Each row comes from the steps of one walk. Every step used is in the known rows, and no mark comes twice. Write the walk behind each row, first mark first.
Known rows
F Z: [ 33.7  14.6   5.2  59.5  13.9  17.2   3.2  -9.2 -45.0  25.8 -16.7  20.9
  22.3  22.7  -0.4 -10.5  31.8  17.0 -30.3 -53.6 -27.5  33.5 -39.7  12.0]
P F: [ 32.1   0.1  -8.0   7.0  -9.4  15.6 -13.3   3.9 -47.0   9.9 -23.7  19.6
   6.9 -29.1  25.8  -8.8  26.3  14.8   3.4 -34.2 -20.5  50.0   4.8 -17.8]
E S F Z: [ 18.2  29.7  -4.5  80.2  22.0  -0.8  -3.2 -12.0 -48.6  18.5  -1.8  -5.0
  41.8  18.7  27.3 -13.4  45.7  17.0 -50.6 -33.0 -19.6  39.9 -64.7   7.2]
A X S: [ 40.5  17.2  17.4   0.9  49.6  30.8  23.5 -14.2  -2.6   9.5 -17.9   5.8
  31.6  22.9  -4.0 -20.3  12.1  -4.0   4.3 -25.4 -40.1  26.4  17.5 -16.3]
S E: [ 30.1  16.6   8.9  42.9  -9.1  11.9  -3.7   0.9 -31.4   7.9  -6.8  -7.4
   5.6 -16.6  27.4 -27.7   2.2 -18.3   1.9 -15.1 -34.2  60.7   6.1  34.8]
X R: [ 16.2 -10.1  21.0  24.5   5.5  35.3 -28.5  -8.1 -32.8  -9.6 -41.1  16.3
  25.4 -24.3 -22.3 -24.7 -11.8 -15.9   2.7 -59.9 -16.8  34.9 -15.0 -10.2]
X P: [ 45.1 -11.9  13.1  54.5  -2.2   9.9  -1.2  -0.5 -45.4  22.8  -2.6  12.8
  24.4  15.2 -11.7 -13.1  15.8  22.3  -9.3 -53.2   6.7   3.9 -29.2  -9.8]
R X M: [ 35.8  -4.7  -5.9  42.4  -3.0   0.6   9.1  19.5 -29.7  20.6 -18.1  30.8
  25.3  20.4 -18.3 -10.3   1.8  23.6  32.1 -42.1   6.3  22.1 -22.4 -26.5]
F A: [  2.4  22.0  23.3  26.1  -4.9  21.9  -9.2   8.7 -18.0   9.3 -25.5  -0.6
  25.8  14.7 -13.3 -11.0   4.6 -12.1  -6.2 -26.9 -35.7   8.8   5.2  -1.1]
M X S: [ 47.5  30.3   5.9  17.0  38.0  36.9  44.7 -13.4 -10.2   2.0 -24.8  33.5
  29.2  -3.7  12.6 -15.9   7.0  -0.6  -6.1   0.0 -32.7  38.1  13.7 -16.6]
E S: [ 24.7  37.8  15.8  40.3   6.4  -1.1 -10.7  -6.4 -42.1  22.6 -17.3   1.5
  22.3 -23.6  17.0 -24.5  11.8  -6.7 -13.4 -12.0 -12.2  54.6  -5.4   6.7]
A X: [ 29.1   9.2   9.1  10.1  34.8  14.2   5.9 -17.5 -16.2  23.0 -20.6   6.1
  27.0  26.1   0.6 -24.2  26.1  28.3  14.9 -50.6 -26.7  17.3  -0.4 -19.1]
R X P F: [ 28.3 -35.2 -15.0  13.8 -23.1   3.8  -8.5   3.8 -55.7  21.4 -20.0  11.1
   9.0  -5.1   3.3 -19.2  18.9  34.3   4.4 -28.1  -2.9  20.0 -10.4 -34.2]
S F R X: [  7.5  -3.6 -28.9  28.8   3.2  -3.3  -1.2  24.4 -12.5   9.1 -34.1  -1.0
  50.1   3.3 -12.3  -9.7  20.0  -4.2  -2.3 -43.2 -19.3  14.3 -32.2 -24.9]
M X S F A: [  2.7  32.1   8.3  32.0  21.4  28.2  21.3   2.4  -1.2  -8.4 -14.0  -6.0
  48.6  22.1  12.7  -7.4  17.4  -8.6 -22.8   0.4 -38.7   5.2  -8.4 -13.6]
P F A X S: [ 17.1  11.7  20.9 -12.3  37.5  30.7  11.3 -13.8  -2.6   4.6 -25.4  -8.8
  33.2  21.1   6.9 -21.3  14.5  -7.8   6.7  -8.8 -53.4  18.9  39.0 -18.1]
X P F: [ 40.4 -23.5   0.1  29.3 -13.0   7.5 -14.7  -2.6 -59.6  18.7  -8.7  12.3
  13.6 -14.3  16.7 -12.5  27.0  30.4  -3.6 -39.3   0.2  25.5  -8.1 -19.9]
F M X R: [ 15.5  12.2   1.8  23.6  19.3  35.4  -8.2 -15.4 -37.2   1.5 -56.8  39.7
  26.7  -5.3 -14.9 -41.1  19.8  -0.9   9.0 -48.4 -18.5  21.8 -16.8 -14.5]
M X R: [ 17.7   0.5  15.1  26.4  18.8  39.1  -0.7 -25.0 -31.3  -8.9 -45.8  40.0
  31.5 -28.5  -7.6 -27.4  -2.2  13.1   4.9 -41.7 -15.8  32.4  -8.8 -20.8]
E S F M X P: [ 31.1  21.0  -8.7  70.3  14.6  -4.4  13.9 -12.0 -54.7  31.3 -10.3  14.8
  40.6  26.2  15.4 -39.6  55.2  34.4 -14.8 -21.5  10.1  -3.7 -43.9 -12.0]
M X: [ 37.1  26.5  -1.3  29.1  19.3  24.8  33.3 -14.7 -27.8  15.9 -29.3  46.4
  24.7  -8.5  15.7 -14.4  19.5  36.1   0.1 -18.3 -17.4  29.6  -7.7 -16.7]
S F Z: [ 23.5  16.0 -11.0  72.2  20.1  13.9   2.6  -5.3 -38.8  12.9  -1.6   4.5
  40.3  29.8  14.9  -7.5  46.2  22.1 -46.3 -55.1 -21.4  26.8 -71.3   0.8]
P F T: [ 23.4 -19.6   2.2   1.5 -17.8  17.6   0.9   0.8 -21.0  22.2  -3.6  -2.1
  18.9 -24.7  -4.4   2.9  50.4   6.3  19.1 -19.8 -32.8  42.5   1.1 -10.5]

Write each row's walk
[ 16.8   9.4 -22.6  18.5  17.6  16.8  20.7  13.8  -4.5  -6.6  -8.0  -9.9
  35.7  17.7  -1.6 -12.7  12.6 -12.7 -24.1 -11.0 -30.6  24.8 -42.0 -24.5] => R X S F
[  8.4  -8.9  17.1  26.0 -21.2  13.8 -20.5   4.1 -41.3  14.2 -19.1  -5.9
  23.8   7.2   5.5 -10.9  20.0   9.6  -4.0 -24.1 -23.0   3.3  11.9 -13.8] => X P F A
[ 33.1  43.1 -17.7  27.6  18.7  14.2  22.7  -4.3 -37.5  27.3 -42.9  46.2
  20.2  18.7   6.3 -35.9  44.8  18.6   5.0 -25.5 -21.4  17.7 -15.5  -9.6] => F M X
[ 30.1 -25.8  -3.7  47.8  -7.5  -3.3   1.1  14.3 -38.4  26.5 -24.7   5.7
  39.0  15.4 -27.6 -16.5  11.8  16.6   1.0 -52.4   5.2  -9.2 -21.9 -21.0] => F R X P
[ 22.6  43.3 -20.1  31.8  20.8  12.1  -1.0  21.0 -23.4   9.1 -19.7  -2.6
  33.3  42.8  -2.5 -30.9  52.5 -35.4 -15.7 -38.9 -26.9  15.6 -42.4  -4.4] => X S F M
[ 25.7  -5.8 -17.3  61.7   6.3  -9.8  -0.2  29.3 -21.8   9.4 -18.1  16.3
  55.3  16.4  -3.1  -0.8  19.3  14.9  27.8 -57.1  11.5  12.0 -28.6 -24.8] => S F R X M
[ 44.2 -15.5  -6.1  31.5  -5.0  11.7   7.4 -17.8 -59.4  18.2 -14.5  29.5
  17.2 -16.0  31.8 -14.8  34.5  52.8   1.6 -25.0   3.2  23.3  -2.8 -28.4] => M X P F
[-14.2  36.2  13.0  46.0   2.2   3.0 -15.3   7.3 -20.8   2.0 -10.2 -29.4
  48.4   9.6  15.2 -14.1  20.7 -13.0 -26.4  -7.2 -28.1  15.6 -21.2  -1.5] => E S F A
[ 23.5 -24.3 -15.9  54.0  -3.9  -7.7  -1.4  13.7 -32.9  19.2 -12.7  -4.2
  50.1  20.1 -19.4 -16.3  23.6  16.4  -6.6 -51.3  10.0  -8.9 -42.0 -27.0] => S F R X P
[ 21.6   6.0 -13.6  69.1   9.9 -20.1  -7.4  23.0 -31.2  13.0 -17.0   7.6
  58.6   6.6   4.9 -10.1  21.5  10.7  22.2 -41.3  14.4  24.9 -23.7 -17.8] => E S F R X M
[ 30.1   7.8  -3.2  -3.0  11.8  28.2  27.3   9.5  -5.1   6.3 -28.8   9.8
  16.5   9.4 -22.7 -19.0 -12.4 -23.5  -4.6  -3.6 -40.8  33.3   0.3 -22.4] => R X S
[ -0.7   0.9  13.8  -5.8  18.9  14.5 -12.8 -15.5 -18.1  20.9 -28.0  -7.5
  27.4  22.4   8.7 -24.0  33.4  26.3  18.0 -30.2 -41.6   7.0  26.0 -25.6] => P F A X
[-10.8  26.0  14.1  24.2  34.1   1.1  -4.8 -17.8 -10.7  14.5 -14.2 -28.1
  50.2  33.8  12.1 -25.5  34.9  16.2  -3.7 -21.3 -33.8   2.3  -2.7 -15.9] => E S F A X
[ 23.8   9.1   1.2  25.5   5.8  11.2  14.0   9.7 -11.7   0.2 -21.1 -14.3
  24.1 -12.3  12.0 -27.3  -6.5 -47.0   7.5   5.5 -51.2  55.7  30.2  25.2] => F R X S E
[  0.6   8.4 -24.5  34.8   4.5 -13.7  -5.7  20.2 -19.6  11.4 -33.9  -9.9
  52.1  -6.6  -1.1 -14.3  21.4  -7.5  -5.8 -27.4 -14.8  27.7 -24.6 -19.8] => E S F R X
[ 29.3  32.0 -24.3  14.1  10.5  12.4  13.3  -7.8 -49.4  24.8 -46.1  43.9
  14.6   4.4  24.2 -36.1  56.6  26.4   9.9 -20.4 -22.3  27.4  -3.7 -18.6] => P F M X
[ 26.4  15.6  -4.3  23.6  46.2  19.9  18.8  -6.3   2.2  -4.9  -1.0 -14.8
  51.2  26.6  15.5 -13.6  32.2   1.6 -15.4 -29.3 -29.7  21.3 -29.2 -21.4] => A X S F
[ 38.4 -10.4   0.5  45.8   1.4  -1.1 -23.3   9.9 -47.0   9.4 -24.2   8.9
  45.3 -24.8  21.9  -2.1  40.1   7.5   6.1 -62.6   0.5  21.8  11.4 -11.7] => X P F R
[ -6.9  21.7   8.1  35.9   0.8  14.9  -9.1  14.1 -11.6  -2.2 -10.2 -17.3
  43.3  22.2   1.8  -4.3  18.7  -8.8 -23.0 -26.3 -30.2   2.3 -26.7  -9.0] => S F A
[ -1.1 -18.6   6.6  12.1 -26.1   8.4 -15.2   6.1 -38.2  15.1 -24.3  -4.2
  19.8  14.4  -8.3 -17.1  12.1  12.0  -0.6 -15.3 -25.0  -4.6   9.6 -22.5] => R X P F A
[ 25.6   1.9 -13.8  17.8   2.4  -3.7 -20.8   1.7 -59.5  37.2 -31.3   6.7
  16.0  35.8   2.8 -46.5  67.2  16.4  15.3 -54.1 -13.4   2.1 -10.7 -16.8] => A X P F M
[ 28.7   9.7  -4.3   7.5  21.6  19.5  20.5  16.3  -4.1   4.3 -38.6   7.5
  37.1   3.9 -18.4 -12.9  -1.2 -32.9   1.4 -20.2 -38.6  31.6  11.5 -16.6] => F R X S
[ 23.3  -5.2 -27.0  11.9 -20.1  -5.8 -19.5  15.0 -60.4  32.9 -36.7  14.9
   5.1  29.2 -11.0 -41.7  52.4   4.8   9.3 -40.0 -12.1   7.7 -21.0 -20.6] => R X P F M
[ 29.3  20.0  -6.8  50.7  31.7  10.5   2.6  18.6  -6.4 -11.8 -17.7  -6.9
  67.8  -6.7  20.3   3.6  33.8 -29.5 -17.4 -50.1 -19.6  26.0 -12.7  -5.1] => X S F R
[ 15.4  10.6  20.8   9.4  19.8  19.7   3.5 -15.3 -12.9  -0.1 -11.1 -27.6
  19.6   1.2  37.1 -35.2   7.9 -25.8  11.3  13.5 -64.3  46.7  51.9  20.1] => P F A X S E
[ 42.9  44.6  -3.2  15.3  36.4  32.7  37.3  -6.0 -18.6  11.5 -35.9  33.4
  27.2  19.3   2.6 -31.9  27.1 -15.7  -4.5  -5.5 -35.0  26.8   4.2 -11.0] => F M X S
[ 18.8  53.4 -22.9  44.1  25.2  -1.8  18.2  -6.1 -42.1  21.9 -32.2  23.4
  35.9  14.6  27.0 -37.6  59.4  17.8 -10.1 -12.4 -13.4  22.6 -35.2 -10.7] => E S F M X
[ 12.6  18.7  18.4  59.6  30.7  -5.3  -8.3  -6.8 -23.7  19.0  -3.1  -6.4
  58.2  39.7  17.1 -19.2  34.6  30.2  25.1 -37.9  -0.8   4.6  -5.1 -15.1] => E S F A X M
[ 10.3   3.0  -4.0  14.0  12.1  30.7 -18.5 -18.4 -48.6  -4.0 -58.1  38.0
  22.4 -19.4   1.2 -42.3  27.1   4.5  13.6 -42.8 -20.8  30.8  -5.1 -20.8] => P F M X R
[  4.0  12.4  23.6  10.1  27.3  15.8  -3.2 -14.6  -8.2  20.8 -26.4  -7.3
  36.2  38.0  -8.7 -23.7  21.4  18.1  10.9 -35.9 -39.2  -5.2  12.7 -15.4] => F A X
[ 22.4  43.0 -26.6  35.3  23.1  10.2  23.2  -2.4 -32.6  19.1 -32.1  31.2
  33.6  25.5  16.7 -31.7  58.8  21.5  -5.9 -26.5 -14.9  12.9 -40.0 -16.3] => S F M X
